Every row comes from one small tree of marks. The marks that hang from a mark follow it in brackets, in the order of their numbers. Every link used is in the known rows. Which tree was each row made from?
Known rows
K_733[K_597[K_423] K_721]: [  0  -1 -33 -21 -21   3 -25  -1  19 -16  22 -19  20  26   7 -58  -3 -13
   7 -39 -20 -21]
K_794[K_597[K_733]]: [ 23   1 -15  15   5  -5 -53 -25 -19  18  15 -22  33  30  15 -59  -3  -9
  16 -16 -13 -40]
K_597[K_423]: [ 18  22 -24  -2 -28  -7 -35  -2  -5  -5  12   1  14  26   5   1 -11 -11
   3 -11 -33 -30]
K_733[K_597[K_309 K_423 K_654]]: [-11   8 -20   0 -54 -18 -47 -12 -11 -21  19 -11  39  30  41 -41 -20  -6
  18 -18 -11 -40]
K_597[K_423 K_721[K_733]]: [ 12  11 -20  17 -60  -7 -33   5  17  -9  19   3  19  39  26  29 -20  11
   2 -16 -23 -34]
K_597[K_423 K_721 K_733]: [ 19  14 -14  28 -59  -2 -60 -12  -5   8  23  -1  20  40  17  -1 -26  -1
   6  -2 -18 -42]
K_597[K_309 K_423 K_654 K_721 K_733]: [ -1  14   0  32 -77 -15 -74 -13 -10  -2  26   1  33  40  45 -13 -36   8
  18  17  -4 -68]
K_721[K_597[K_309 K_733]]: [ 16  -2  -4  25 -26  -8 -57 -23 -19  11   8 -22  27  33  40 -21  -8  -2
  13 -27 -31 -56]
K_733[K_721[K_597]]: [ 11  -2 -16 -17  -6   1 -32  10  26  -1  12 -17  21  22   8 -32  16  -9
  10 -44 -34 -40]
K_794[K_597[K_309]]: [ 10   6 -10  14  13  -2 -63 -28 -23   4  10 -16  36  15  22 -61  -3   3
  17  13  -6 -21]
K_733[K_597[K_309 K_654]]: [ -5   1 -16   8 -27 -25 -64 -10 -21  -4  17 -18  51  22  32 -55 -13  -1
  18 -23  -7 -31]
K_794[K_597[K_423 K_654 K_721]]: [  2  20 -10  -1 -55  -1 -61  -6  11 -14  24   0  40  34  28 -29  -9  -1
  21  19   2 -40]
K_654[K_597[K_309[K_423] K_733]]: [ 20   7 -18  57 -15  -5 -63  -5 -38  32  29  -5  37  30  33 -37   5  15
  10   3 -23 -21]
K_721[K_597[K_309 K_654] K_733]: [ -5  -6  -5   6 -49 -28 -32   7   8 -10  10 -11  38  35  61   4  -4   8
  18 -44 -29 -67]
K_597[K_309 K_423 K_654 K_733[K_721]]: [-12   1  -5   4 -47 -16 -44   1   9  -5  26  -3  20  32  41 -53 -26  -5
  21  -6 -13 -80]
K_794[K_597[K_423 K_654 K_733]]: [  6  10 -14   0 -43 -13 -44 -13  -5  -2  22 -10  32  41  37 -50 -12 -17
  24  -8 -10 -67]
K_794[K_597]: [ 20   9 -19   1  12  -3 -49 -15 -13   6  11 -15  34  19   5 -49   5  -6
  14  -5 -14 -17]
K_733[K_597[K_423]]: [ 12  10 -34  -7 -32  -6 -33 -13  -7 -13  15 -16  24  30  12 -25  -8 -13
   6 -35 -25 -16]
K_721[K_597[K_309 K_423]]: [  7  15 -11   5 -41  -1 -33 -17  -4 -18   6  -8  17  29  38   4  -6  -3
   9 -13 -36 -44]
K_721[K_597]: [ 22   8 -17  -1 -18  -6 -44   0   0   0   6 -15  26  27  12   0   8 -10
   8 -38 -40 -35]
K_654[K_597[K_423]]: [ 19  27 -22  11 -34   1 -43  -8  -9   8  19   3  16  31  19  11   5   3
   2 -24 -36 -22]
K_597[K_721]: [ 23  14 -14  19 -26  -6 -71  -2  -6  10  17  -2  32  23  -2  -5 -12   6
   4  -1 -16 -17]
K_733[K_597[K_654]]: [  5   2 -26  -8 -31 -26 -55   3 -10  -2  18 -18  47  27  15 -44  -5 -10
  16 -43 -15 -27]

Write each row's tree
[ -9   9  -6  23 -82 -22 -47   5  10 -18  22   8  32  37  53  16 -31  19
  13   3 -10 -57]
K_597[K_309 K_423 K_654 K_721[K_733]]
[ 18   2 -14  57 -32  -6 -72   0 -25  17  28  -4  41  27  20 -37 -19  13
  11  38  -5 -25]
K_597[K_309[K_423] K_721 K_733]
[ 23   2  -8  28 -17   3 -81 -25  -9  21  22 -19  40  34  16 -49  -8   4
  16   5   0 -32]
K_794[K_597[K_721 K_733]]
[ -1  12 -16   8 -82 -21 -36  18  21 -15  24   9  31  42  38  26 -22   9
  11 -17 -17 -53]
K_597[K_423 K_654 K_721[K_733]]
[ 14  16 -17  30 -64   2 -42  -1  13   6  27   5  22  45  38  39  -4  25
   0 -28 -27 -24]
K_654[K_597[K_423 K_721[K_733]]]
[ 10  -4 -18  43  -4   0 -54   7 -13  30  35  -7  30  26  29 -67   9  15
  11   1 -18 -27]
K_654[K_597[K_309[K_423] K_733[K_721]]]
[  2  -5  -6  -4  -7   1 -45  -2  13  -6  11 -18  24  19  26 -41   6   0
  12 -21 -26 -42]
K_733[K_721[K_597[K_309]]]
[  0   7  -2   3 -39 -19 -54  -2  -6  -7   9 -11  39  27  42 -15  -2  -1
  20 -20 -26 -55]
K_721[K_597[K_309 K_654]]
[  2   7 -16  13 -39 -19 -43  20  -7 -11  17  -5  47  24  36 -31   7  -1
  21   6 -27 -41]
K_721[K_597[K_309[K_423] K_654]]
[  8  16 -16   6 -59 -25 -41   2  -6   2  21   0  22  40  29 -13 -22 -17
  16 -25 -26 -72]
K_597[K_423 K_654 K_733]
[  5  -3 -15  -6 -49 -29 -20  21  17  -5  10 -10  35  39  43  13   4  -2
  16 -64 -36 -65]
K_721[K_597[K_654] K_733]
[ 10   8  -3  28  -8   7 -84 -30 -16   3  17 -14  44  19  23 -50  -8  15
  15  34   6 -16]
K_794[K_597[K_309 K_721]]
[  4  12 -21  21 -25 -27 -49  22 -21  -2  22   4  45  16  20 -40  -8   0
  17  24 -14 -30]
K_597[K_309[K_423] K_654]
[-13 -10 -29   2 -18 -16 -44  24   5 -10  32 -15  51  16  21 -99   3   0
  21  -2  -2 -21]
K_733[K_597[K_309[K_423] K_654] K_721]
[  0   0 -10  13 -26  -3 -40 -10   3   1  21  -8   9  27  27 -48 -23  -4
  11  -5 -18 -61]
K_597[K_309 K_423 K_733[K_721]]
[  5  25 -12   6 -72 -13 -57   8   9 -11  23   8  31  34  19   9 -20   0
  12   6 -13 -44]
K_597[K_423 K_654 K_721]
[  5  -9  -7  20  -2 -10 -57  -9  -7  15  20 -16  21  20  20 -61 -17   0
  11 -10 -14 -53]
K_597[K_309 K_733[K_721]]
[-20  -2 -19 -16 -43 -12 -41   0  13 -25  25 -14  34  25  36 -71 -13  -4
  19 -22  -6 -43]
K_733[K_597[K_309 K_423 K_654] K_721]
[ 12   2  -8   3 -48 -23 -47   2  -2   9  14 -16  37  42  38 -16  -1 -13
  20 -50 -33 -73]
K_721[K_597[K_654 K_733]]
[  1  14   0  25 -46 -19 -86  -1 -11   2  20   1  46  23  25 -18 -23  14
  16  20  -1 -39]
K_597[K_309 K_654 K_721]
[ 21   8 -11  70 -36   3 -83  -8 -29  33  35  -2  43  34  33 -25  -2  27
   9  24  -9 -13]
K_654[K_597[K_309[K_423] K_721 K_733]]
[  5   1 -14  27 -27  -3 -83 -27 -18   0  19 -21  47  22  21 -39 -17  14
   9  -2   0  -4]
K_733[K_597[K_309 K_721]]
[-11   0 -28 -29 -45 -13 -29  11  25 -22  26 -13  30  30  19 -60  -4 -15
  17 -41 -14 -40]
K_733[K_597[K_423 K_654] K_721]
[ 17   9   3  60 -34   2 -97 -29 -27  35  27  -9  37  35  37 -13 -11  28
   7  -3  -9 -29]
K_654[K_597[K_309 K_721 K_733]]
[ -1   1 -17  37 -57 -25 -51  28   2  -3  29   7  51  29  40 -14 -15  24
  16  21  -4 -32]
K_597[K_309[K_423] K_654 K_721[K_733]]
[ 12   2 -23  -6 -54  -7  -1   6  21 -17   8  -9  13  43  41  33   1  -4
   5 -53 -47 -53]
K_721[K_597[K_423] K_733]
[  0   5 -18 -13 -76 -23  -5  18  27 -24  13  -3  23  47  54  26  -3  -6
  14 -58 -42 -71]
K_721[K_597[K_423 K_654] K_733]
[ 10  11 -27   7 -54   2 -59 -15   2 -12  22 -13  33  34  13 -16 -15   0
   5 -15 -12  -9]
K_733[K_597[K_423 K_721]]
[-16  -4 -23   5 -63 -28 -24  -4   2 -24  19 -12  36  38  60 -22 -22   5
  16 -41 -15 -50]
K_721[K_733[K_597[K_309 K_423 K_654]]]
[  5  13  -8  44 -64   2 -54 -14   2   5  26   4  24  41  55  30 -12  36
   2  -9 -18 -25]
K_654[K_597[K_309 K_423 K_721[K_733]]]
[ 16  -4 -17  37 -25  -7 -43  -2 -19   7  17 -16  35  31  36 -36   1  -2
  15  -2 -31 -43]
K_721[K_597[K_309[K_423] K_733]]
[  3  -2   1  18 -46 -22 -60 -11 -14   7  13 -17  39  37  53 -24 -12  -3
  23 -27 -25 -75]
K_721[K_597[K_309 K_654 K_733]]
